Known rows, with every step that occurs
A -> R -> H -> P -> V: [ 25.6  16.6   7.1  -2.7  -6.5   3.2   7.6   3.0  16.9   2.3  -8.0 -13.4
 -19.7  -1.9   7.9  -1.9  12.1   0.8  32.1  25.5 -16.4  -4.6]
V -> R -> P: [ -2.1   6.2   1.1   9.6  10.8  16.7 -12.9   3.2  14.5   7.8   7.1  -1.0
 -22.8 -10.2  -6.6   4.8  -6.3  -6.6   5.3 -13.9  -6.5  -0.2]
V -> R -> H -> P: [  0.2  10.9  14.5   7.6   9.8  11.7  -4.9  -4.9  20.6  26.2   0.3   4.7
 -23.2  -2.9  -0.9  -2.1   6.2  -8.1  20.4   5.5 -24.0  -0.5]
R -> A -> J -> V: [  8.2   1.5 -11.8  -5.3 -14.2   6.0  -1.3  -7.4  -2.9 -10.7  -3.6  -8.4
   0.9   5.6  22.1   0.0 -10.6   6.4   0.4 -14.9 -19.5  17.1]
H -> R -> A -> J -> V -> P: [ 21.3   0.9   3.6   5.3   0.4  11.7 -10.6  -4.3   5.5 -25.2  -8.5 -15.6
  -4.0 -18.9  24.7   9.4 -10.9  10.3   2.6   2.4   7.2   7.7]
P -> H -> R -> A: [ 14.6   3.6   3.1   1.1  11.0  16.8   4.1 -12.8  16.5 -21.4   7.5  -8.0
  -7.5  -6.1   7.3  10.9   0.3  -1.0  -5.8  12.6   0.8  -6.7]
V -> P: [ 16.5   2.1   2.7   2.4  11.4  -3.0   2.8   5.6   0.9  -8.2  12.5  -5.5
 -16.3 -10.8 -10.2   8.7   8.5   3.5  15.0  -9.5   0.7   3.8]
P -> V: [ 15.0  -7.4   2.1   4.2   7.5  15.6  13.1  -8.9  -3.9 -12.9  19.8  -7.4
  -2.4   2.1  10.1   2.2   2.2  -3.8  17.1 -21.1   7.7   9.9]
J -> V -> P -> A -> R: [  8.5  -8.2  11.1  -0.5   2.9   8.7  -4.0   8.3   8.9   0.3  10.5 -21.2
 -12.4  -9.6   5.5  19.1  -3.6   3.2 -24.3 -29.8  13.4   3.8]
A -> R: [ 18.9   9.4  -4.6  -4.7  -9.6 -12.0  -7.7  14.0   8.8  -4.0  -7.9 -11.5
  -5.7  -2.9   4.1   2.1  -1.3   4.5  -7.2  16.0  -3.2  -7.5]
J -> V: [ -6.4 -12.0   7.4   2.3  -4.4  12.6  -0.2   4.8   2.5   1.1   4.5  -5.8
   4.2  -5.0  16.8   9.2  -5.5   0.2 -30.8 -22.9  13.2   7.6]
V -> R -> H -> P -> A: [ -3.2   9.3  15.8   5.7  11.2  13.9  -7.2  -8.5  22.8  29.9  -0.3  -0.9
 -26.5  -0.5  -3.8  -0.1   4.5  -8.5  20.0   2.0 -24.3  -2.8]
H -> R -> P -> A -> J: [  4.9  -3.4   8.1   6.1   7.1  21.6  -5.5  -5.9  11.4 -17.1 -12.8 -18.2
  -9.5 -19.4   2.7  10.2 -11.0   4.6  19.8   7.8  20.5  -6.0]
A -> J: [  1.7 -15.0  -6.8  -9.0  -6.1 -13.2  19.9  -0.8  -3.5  -8.0 -10.4   3.7
  14.3   6.2   3.2  -2.8  -6.4   5.7  18.1   0.2  -8.4   4.6]
P -> H -> R -> A -> J: [ 16.5  -2.2   0.6  -2.1   8.8  12.2  11.1 -13.3  14.8 -23.9   3.1  -7.4
  -2.4  -4.1   8.2   9.6  -1.8   0.8  -0.5  11.6  -1.8  -4.9]
J -> A -> R -> P -> V: [ 26.6   1.3 -16.3  -2.0  -3.5  -3.0 -16.5   9.9   0.8 -21.4 -17.7 -25.8
 -15.0 -11.2   1.9  -1.6   0.8   1.1   2.4  -6.5   6.9  -2.6]
P -> H -> R: [  9.8  -5.0   7.4   1.4  15.5  12.1  11.4  -8.5  16.9 -18.6   7.1  -4.6
  -1.7  -8.2   1.8  11.9   2.1  -1.5  -7.4  13.5  11.0 -11.6]
P -> V -> R: [ 14.3  -6.2   4.8   9.0  14.4  19.1   1.5  -6.1   4.9  -2.4  23.8  -4.2
  -9.4  -1.5   8.8   4.2  -2.8  -7.7   7.5 -29.8   2.4   9.6]
P -> H -> R -> A -> J -> V: [ 14.3  -5.0   3.4  -0.9   7.5  16.0   9.8 -11.7  15.9 -24.2   5.1  -9.6
  -0.5  -5.1  13.5  12.5  -3.5   1.1 -11.0   5.0   2.0  -2.5]
H -> P -> A: [ -9.7  -1.9   6.3  -5.1   7.6  20.0   4.1 -11.9  10.7  12.4  -7.3 -24.4
 -14.4   3.3 -15.1  -0.7   5.3  -4.9  20.8  11.0  -0.4  -5.1]
H -> R -> A -> J: [ 17.0   5.0   0.1   3.9  -2.0   8.6 -11.6  -7.4   4.2 -21.3 -14.6 -12.4
  -0.1 -14.1  22.2   3.1 -11.5   8.9   8.5  13.2   3.1   3.7]
P -> A -> R: [  6.2   3.0   1.9  -7.7  -2.2  -4.6 -13.4  -0.7  12.3   9.5  -5.7 -23.1
 -10.6   5.3  -7.7   8.2  -7.7   1.4  -9.2   0.5  -2.4 -11.1]
H -> R -> P -> V: [ 15.2   0.5   9.0  13.0  10.7  32.1  -2.2  -5.2   7.6 -26.6   0.5 -16.3
 -12.6 -25.0  11.4   8.4  -5.4   1.7  25.1   2.8  27.4  -0.8]
P -> A: [ -8.3  -4.6   5.0  -4.6   4.3   4.1  -6.0 -11.1   6.3  12.4   0.1 -14.9
  -5.7   7.9 -10.0   6.5  -6.0  -1.8  -4.2 -11.4  -0.1  -6.4]
V -> P -> H -> R -> A -> J: [ 28.4  -1.3   2.1  -0.4  17.0   4.7  12.6  -4.2  10.7 -26.0  13.9  -9.8
 -16.3 -13.8  -4.5  15.1   7.0   5.0  16.1  -1.0  -2.0   1.1]

Rows
[ -8.8  -5.4  20.3   5.8   3.5  22.1  -4.6  -2.1  19.6  23.4   4.0  -7.7
 -14.2  -4.1  13.1  10.2  -3.3  -6.6 -16.9 -23.1  -4.1   5.2] : J -> V -> R -> H -> P -> A
[ 22.5   3.3   3.8  -3.5  10.3  -5.8  -5.7   4.4   9.4  -1.7   9.6 -21.7
 -23.2  -7.3 -15.7  14.3   4.5   4.4   8.1  -8.8  -0.2  -4.5] : V -> P -> A -> R
[-10.5 -20.2   5.1  -7.2   1.3   2.3   1.3  -7.5   9.1  12.2  -3.2 -14.0
   2.4   8.6  -1.1  10.5 -16.0   0.1 -11.2 -25.5  -3.3   1.2] : P -> A -> J -> V -> R
[ -2.3  -0.1   6.2   6.8  -0.9  18.2 -18.4   2.5   9.9   8.0   9.4  -6.6
  -9.3  -5.9  21.6   9.9 -11.7  -2.9 -38.5 -32.3  -2.7  11.8] : J -> V -> R -> A
[ -3.6 -22.4  -0.3  -3.6  -3.4  -1.8  12.0   4.8   3.7   0.6  -5.0   1.1
  11.5   1.5  13.8   5.7 -14.1   2.9  -9.8 -21.6  -4.4   9.9] : A -> J -> V -> R
[ -3.1 -22.5  -1.2  -3.8  -0.1   6.8  19.0   1.9   9.2  -6.2   1.2   0.1
   5.7   0.0   8.4   9.0 -10.7   1.3  -3.3 -22.3  -4.2   6.5] : A -> J -> V -> R -> P -> H
[ 10.0 -24.2   3.2  -5.0   2.3  -0.1  23.3   2.6   5.5 -18.6  -0.2  -5.6
   8.4  -7.7  11.2  12.6  -6.1   7.9   2.1 -13.9   5.7   7.2] : A -> J -> V -> P -> H -> R
[  8.9   8.2  15.6   2.2   2.5  20.9  22.1 -15.8  11.3  11.5   0.1  -3.8
 -18.9   1.8   5.8  -6.0  19.6  -5.1  56.2  14.8 -18.4   4.2] : R -> H -> P -> V
[ 11.7  -0.6   5.4  -1.3  14.1   0.3  -2.3  -1.8   5.2   0.3  12.9 -16.1
 -20.8  -5.7 -16.5  13.4   5.4   2.5  12.0 -17.4   0.1  -0.3] : V -> P -> A
[  6.6 -24.5  -0.3  -7.9  -0.5  -3.3  26.4   2.8   2.9 -13.2   3.3  -2.5
   8.7  -0.4   6.7  10.5  -3.6   6.0   2.1 -20.2  -1.5   8.9] : A -> J -> V -> P -> H
[ -6.6   2.7  -0.7   0.2   4.4  23.1  -1.4  -8.3   8.7  -1.1   1.7 -17.0
 -21.2  -3.1 -15.4   5.8  -3.9  -2.7  22.0 -11.8   3.3  -4.0] : R -> P -> A
[  5.5  -4.2   4.8   1.0   9.6  26.6  17.6 -10.7   4.5  -5.4   6.2 -19.4
 -11.8  -1.2  -0.8  -3.5  10.7  -6.4  35.4   4.4   5.7   6.0] : H -> P -> V
[-12.0 -14.2   6.1  -9.0   3.2  18.4  13.1 -10.5  10.2   9.3 -10.6 -24.9
  -6.0   5.0  -7.6   1.4   0.3  -1.8  18.9   3.2   0.0  -0.2] : H -> P -> A -> J -> V
[ 20.3   2.1 -15.1  -4.6  -6.7 -17.7 -22.0  13.2  -0.4 -11.9 -24.2 -19.6
  -6.0  -7.7   2.6  -4.0  -0.4   3.1 -16.3   3.1   3.3  -5.9] : J -> A -> R
[  2.6  10.6  12.3   8.2   7.7   4.7  -8.8  -2.2  16.8  23.5   3.1  11.2
 -18.2  -1.8   2.8   0.3   2.0  -6.2   9.2  -3.6 -24.1  -0.3] : V -> R -> H
[ 15.0   1.6   2.4   4.8  -3.9  12.9 -11.9  -5.7   4.7 -22.0 -13.3 -14.2
   1.1 -15.7  28.0   6.1 -13.5   8.8  -2.2   4.8   8.6   7.2] : H -> R -> A -> J -> V
[ -2.3   9.6  17.0  -1.4   0.7  13.9  13.0 -17.2  16.0  21.6  -9.1  -7.1
 -21.2   5.7  -3.8  -3.7  15.6  -4.5  45.4  20.1 -22.9  -3.8] : R -> H -> P -> A
[ -8.7  -8.9  -1.4  -3.4  -0.9  20.5   8.7  -6.6   8.4  -4.4  -1.6 -17.4
 -13.0  -1.6  -8.5   8.4  -7.9   0.3  20.5 -20.7   2.8   0.9] : R -> P -> A -> J -> V
[ 10.2  -3.0   0.6   1.5   9.7  27.5  10.8 -12.3   7.9  -3.4   6.3 -18.7
 -15.7   0.9   4.1  -4.2   4.1  -6.2  36.5  -2.9  -8.8  11.3] : H -> P -> V -> R -> A -> J
[ 27.0  10.1  -6.6  -0.3  -4.6  10.4   0.9   9.6  10.1 -17.1   2.4 -19.9
 -19.7  -8.4   2.7   4.3   0.9   1.8  17.1   2.9   3.6  -2.7] : A -> R -> P -> V
[  0.1   3.0   0.9   7.4  16.3  19.6  -4.0  -0.9  20.6   4.0  13.8   0.5
 -23.6  -7.6 -10.7   7.9  -3.2  -9.3   2.0 -13.9  -9.4  -3.8] : V -> R -> P -> H
[ 20.6   3.9 -17.7  -3.1  -6.4  -8.3 -21.3  12.7   1.6 -16.5 -23.9 -22.8
 -14.3 -11.3  -1.5  -2.9  -0.5   2.0  -2.9   2.9   4.8  -6.2] : J -> A -> R -> P
[ 27.3   5.1  -7.3  -3.1  -4.4  -7.1  -9.7   4.7   5.1  -8.5 -22.9 -22.5
 -16.3  -6.0   6.2  -6.5   8.9   0.3  12.4   7.8  -5.8  -2.5] : J -> A -> R -> H -> P -> V
[ -3.6 -21.0  -1.2  -2.2  -3.4   3.8  12.9   4.5   5.1  -1.6  -4.5  -0.7
   5.6  -2.0  10.8   5.6 -12.6   2.8  -0.8 -22.8  -3.4   9.7] : A -> J -> V -> R -> P
[ 28.0   4.3   4.0   2.8  18.9   9.2   5.2  -3.7  12.3 -23.2  17.5 -11.8
 -20.5 -15.9  -5.5  15.6   9.8   3.3  11.3  -1.1   1.3  -1.1] : V -> P -> H -> R -> A
[  5.1   2.8  10.2   9.0   8.6  25.5 -11.2  -6.0  12.8 -14.3  -8.5 -19.8
 -14.1 -21.0   1.7  10.8  -9.2   2.6  13.2   7.5  23.1  -7.9] : H -> R -> P -> A
[  4.7 -10.0  10.3   3.5   3.0  10.6   3.4   8.3   2.3  -4.0  13.5  -9.2
  -7.4 -12.7   9.1  15.8   0.8   2.7 -19.1 -28.4  13.4   9.9] : J -> V -> P
[ -8.1  -7.1   8.4   8.9   3.3  24.4  -8.7   7.1  13.1   6.6   9.6  -5.4
 -12.2 -11.9  12.0  12.0  -9.8  -4.4 -26.8 -32.1   9.1   7.1] : J -> V -> R -> P
[-11.8 -13.6   7.0  -6.1   6.5  18.7   7.6  -9.6  14.4  13.6  -9.4 -23.5
 -10.1   3.1  -7.9   2.2  -1.6  -4.2  14.7  -0.1  -3.0  -0.9] : H -> P -> A -> J -> V -> R
[ -6.4  -4.4  18.1   7.5   2.3  20.8  -2.6   1.6  16.8  18.8   4.4  -2.3
 -12.6  -7.3  16.1   7.5  -0.8  -5.2 -15.3 -18.2  -3.5   7.1] : J -> V -> R -> H -> P
[ -2.6 -23.3  -1.9  -7.2  -8.9  -4.3  19.3   3.0  -2.0  -7.4  -7.6  -0.4
  17.2   2.8  15.0   3.8  -9.5   6.0  -3.6 -15.5   1.0   9.7] : A -> J -> V
[ 23.0   2.5 -17.1  -4.3  -2.4  -6.8 -14.9  10.9   5.9 -20.1 -19.8 -22.3
 -15.0  -9.6  -4.3  -0.3   2.2   0.5  -5.8   3.6   3.9  -9.4] : J -> A -> R -> P -> H
[  1.6 -11.9  12.6   1.3   5.5  12.9  -0.6   3.3   6.1   2.2  13.0 -17.1
 -10.2  -9.0   5.1  18.4  -2.9   1.8 -21.9 -35.4  12.8   6.7] : J -> V -> P -> A
[ 21.3  11.1  -6.6  -4.5  -3.1   6.2   3.7   9.4  17.7 -14.8   0.3 -15.0
 -18.8  -7.1  -5.8   6.7   3.8   1.0   6.6  14.5  -2.7 -11.6] : A -> R -> P -> H
